Each row comes from the steps of one path. Every step used is in the known rows, and no mark comes twice. Write the path behind each row, first mark first.
Known rows:
sesa -> venat -> terob -> dulok -> tesa -> linul: [-2.69  0.20  0.22  8.74 -4.39  0.71 -6.58 -1.79 -2.46  7.99  7.00  4.95
 -1.46  2.20 -2.37 -0.92 -0.87 -1.93 -2.94]
terob -> dulok: [-2.85  0.95  0.30  0.52 -1.56  1.49 -2.02 -1.19 -1.77  0.28 -0.43  1.63
  0.16  0.34  0.13 -1.92 -0.63 -3.44 -0.80]
dulok -> terob: [-0.53 -0.74 -1.53  2.58 -0.24 -0.52 -1.41  5.70  0.53  0.77  1.26 -0.20
 -2.44  1.19 -0.51  0.40  1.08  0.28 -2.10]
terob -> dulok -> sesa: [-3.55  0.90 -0.47  2.36 -0.83 -0.22 -2.81 -2.16 -2.84  0.30 -0.82  2.13
  1.41  0.73 -3.13 -0.91  1.10 -2.99 -1.67]
venat -> terob -> dulok -> sesa: [-3.45 -0.67 -0.76  3.25 -0.12 -0.67 -4.24 -8.56 -2.79  1.71  0.87  1.51
 -1.75 -0.52 -3.01 -1.01  0.76 -2.54 -0.21]
sesa -> dulok: [-2.88 -0.52  0.16 -1.06 -0.73 -0.05  3.94 -0.76  0.18  2.06 -0.15 -1.13
  1.56 -0.18 -3.16  0.20 -0.60  2.04 -0.57]
venat -> sesa: [-0.41 -1.11 -0.47  0.90  0.90 -0.85 -1.74  2.39 -1.00  1.22  1.27 -0.34
  0.20 -1.03 -1.49  0.63  1.19  0.69  2.15]
tesa -> sesa -> venat: [-0.83 -0.03  0.15  5.56 -3.06 -0.28 -1.87 -2.33 -0.70  3.33  1.54  0.09
  4.82  0.58 -1.25  0.87  1.02  3.08 -1.27]
venat -> terob -> dulok -> tesa -> sesa: [-3.79  0.19 -1.76  4.73 -4.26 -0.74 -5.98 -5.10 -3.37  4.71  6.13  2.43
 -1.75  0.24 -1.80 -1.43  0.54 -5.04 -1.37]
terob -> dulok -> venat -> sesa: [-3.41  0.32 -1.22  1.56 -0.77  0.15 -4.66  2.87 -3.53  2.64  2.54  1.80
  0.80  0.28 -1.53  0.35  1.73 -1.02 -0.61]
terob -> dulok -> tesa -> sesa -> venat: [-5.22  1.37 -0.45  8.41 -5.36  0.18 -5.37  0.90 -3.65  5.68  4.78  1.72
  3.11  1.94 -2.68 -0.07  1.82 -1.91 -4.22]
sesa -> venat: [-1.43 -0.66  1.21  4.33 -0.50  0.46 -0.94 -0.25  0.00  2.29  0.25 -1.16
  2.16  0.57 -0.92  1.52  0.82  3.52 -1.07]
tesa -> paguku: [ 0.86 -0.51 -1.33  1.24 -1.20  0.46 -0.46  0.78 -0.88  0.90  2.57  0.26
  0.30  2.47 -0.09 -1.33  2.37 -1.49  1.01]
tesa -> dulok -> sesa: [-1.65  0.49 -1.55  3.17 -1.35 -1.62 -4.60 -1.41 -1.69  2.05  1.39  2.64
  2.66  0.35 -3.87 -0.25  0.79 -0.93 -1.35]
tesa -> linul: [ 2.99  0.88  0.06  0.82 -2.10  0.01 -0.53  1.49 -0.01  2.11  1.74  5.03
  0.66  1.07 -0.63 -1.31 -1.65 -1.12 -0.66]
venat -> terob -> dulok -> tesa: [-4.41 -0.11 -0.71  3.56 -1.64  0.16 -5.15 -3.25 -2.45  3.85  5.01  1.02
 -4.51  0.26 -1.11 -1.02  0.01 -4.53 -1.36]
paguku -> tesa -> sesa -> venat: [ 0.04  1.51  1.81  5.64 -6.43 -1.21 -4.37 -2.10  1.33  4.32  2.49 -4.13
  3.30  1.87 -0.71  0.21  1.27  2.77 -1.21]
tesa -> sesa: [ 0.65  0.36 -1.03  1.11 -2.51 -0.80 -0.79 -2.03 -0.82  0.92  1.38  1.43
  2.69 -0.34 -0.62 -0.43  0.32 -0.70 -0.18]
sesa -> venat -> terob -> dulok: [-4.36 -1.13  1.10  5.72 -1.39  1.48 -4.37 -8.02 -1.62  3.91  1.30 -0.14
 -0.68 -0.01 -0.29 -0.64 -0.34  0.41 -0.42]

Which path is each row?
[-0.66  1.33 -0.87  4.22 -5.80 -1.49 -7.84  5.37  1.90  3.93  4.00 -2.24
 -2.30  2.84 -0.39 -1.35  0.33 -1.40 -2.36] | paguku -> tesa -> dulok -> terob
[-3.14 -1.74 -0.91  0.08 -0.21 -0.99  1.52 -5.44 -0.40  4.48  3.07 -1.52
 -0.89 -0.13 -3.29  1.85 -0.24  4.37 -0.99] | sesa -> dulok -> venat -> terob
[-2.53 -1.23 -2.02  1.21 -2.97 -1.72  0.46 -7.29 -0.97  5.46  4.27 -0.30
  1.96 -0.30 -3.99  1.47  0.16  3.77 -1.05] | tesa -> sesa -> dulok -> venat -> terob
[-3.09 -1.60 -0.81  8.55 -1.26 -1.66 -7.15 -7.85 -1.47  5.65  3.33  0.76
  1.89 -0.02 -4.62  0.92  0.99  3.09 -1.05] | tesa -> dulok -> sesa -> venat -> terob
[-2.15  1.61  1.13  7.81 -5.28 -2.12 -8.16 -1.57  0.32  5.23  2.59 -2.89
  3.34  2.69 -3.95  0.73  1.91  2.30 -2.39] | paguku -> tesa -> dulok -> sesa -> venat
[-3.33 -1.60 -0.35 -0.19  0.12 -0.89  2.22  1.75 -0.96  3.16  0.90 -1.24
  1.73 -0.93 -4.84  1.00  0.70  2.73  1.78] | venat -> sesa -> dulok
[-1.59 -0.28 -2.34  2.50 -1.40 -1.38 -6.64  3.74 -2.43  4.47  4.51  2.26
  2.21  0.04 -2.36  0.84  1.42  1.00 -0.37] | tesa -> dulok -> venat -> sesa
[-4.02 -2.32 -1.88  2.31 -0.10 -1.14  0.71  7.25 -0.35  4.03  2.42 -1.61
 -0.73  0.06 -5.25  1.32  1.69  2.91 -0.20] | venat -> sesa -> dulok -> terob
[-0.88 -1.58 -0.12  6.23 -2.37 -0.75 -3.31 -8.53 -0.48  4.59  3.17 -0.33
  1.62 -0.67 -1.12  0.69  0.63  3.51  0.18] | tesa -> sesa -> venat -> terob
[-1.61  1.86 -0.09  0.44 -6.95 -2.30 -0.67 -0.93  0.66  5.02  3.64 -3.75
  3.40  2.24 -3.28  1.04  1.04  3.03 -2.53] | paguku -> tesa -> sesa -> dulok -> venat
[-1.69 -0.29 -1.03  2.71 -2.84 -1.56 -0.08  7.49 -1.83  7.20  6.71  3.61
  0.92  1.23 -6.77  0.66  0.11  0.08 -0.83] | venat -> sesa -> dulok -> tesa -> linul
[-5.05  0.51  0.74  6.83 -1.33  0.40 -3.71 -2.66 -2.78  2.56 -0.52  0.91
  3.42  1.48 -3.90  0.55  2.02  0.38 -2.85] | terob -> dulok -> sesa -> venat
[-2.10 -0.56  0.28  6.18  0.21 -0.93 -1.75 -1.39 -1.06  2.17  0.09 -0.85
  3.29  0.86 -4.37  2.50  2.35  3.90 -2.12] | dulok -> sesa -> venat
[-0.39 -0.29 -2.05  3.47 -2.08 -0.25 -2.17  4.99 -1.92  2.77  6.56 -0.12
 -1.31  3.57 -1.63 -0.18  3.29 -3.07 -0.94] | dulok -> tesa -> paguku
[-4.39 -0.12 -0.49  1.36 -1.63 -0.77  2.07  3.45 -0.94  3.94  3.65 -1.23
 -0.19  1.06 -4.76  1.48  0.37  0.46 -2.49] | sesa -> dulok -> tesa
[-0.10 -1.32 -1.14  1.13  0.37 -1.05 -2.49 -4.80 -0.26  2.49  3.31 -0.24
 -2.43 -0.15 -0.07  1.61  0.27  2.25 -0.53] | dulok -> venat -> terob
[-2.22  0.32 -0.56  7.77 -3.82 -0.83 -3.50  1.96 -1.67  5.23  5.33  0.09
  3.21  1.55 -2.90  1.99  2.28  1.25 -3.43] | dulok -> tesa -> sesa -> venat
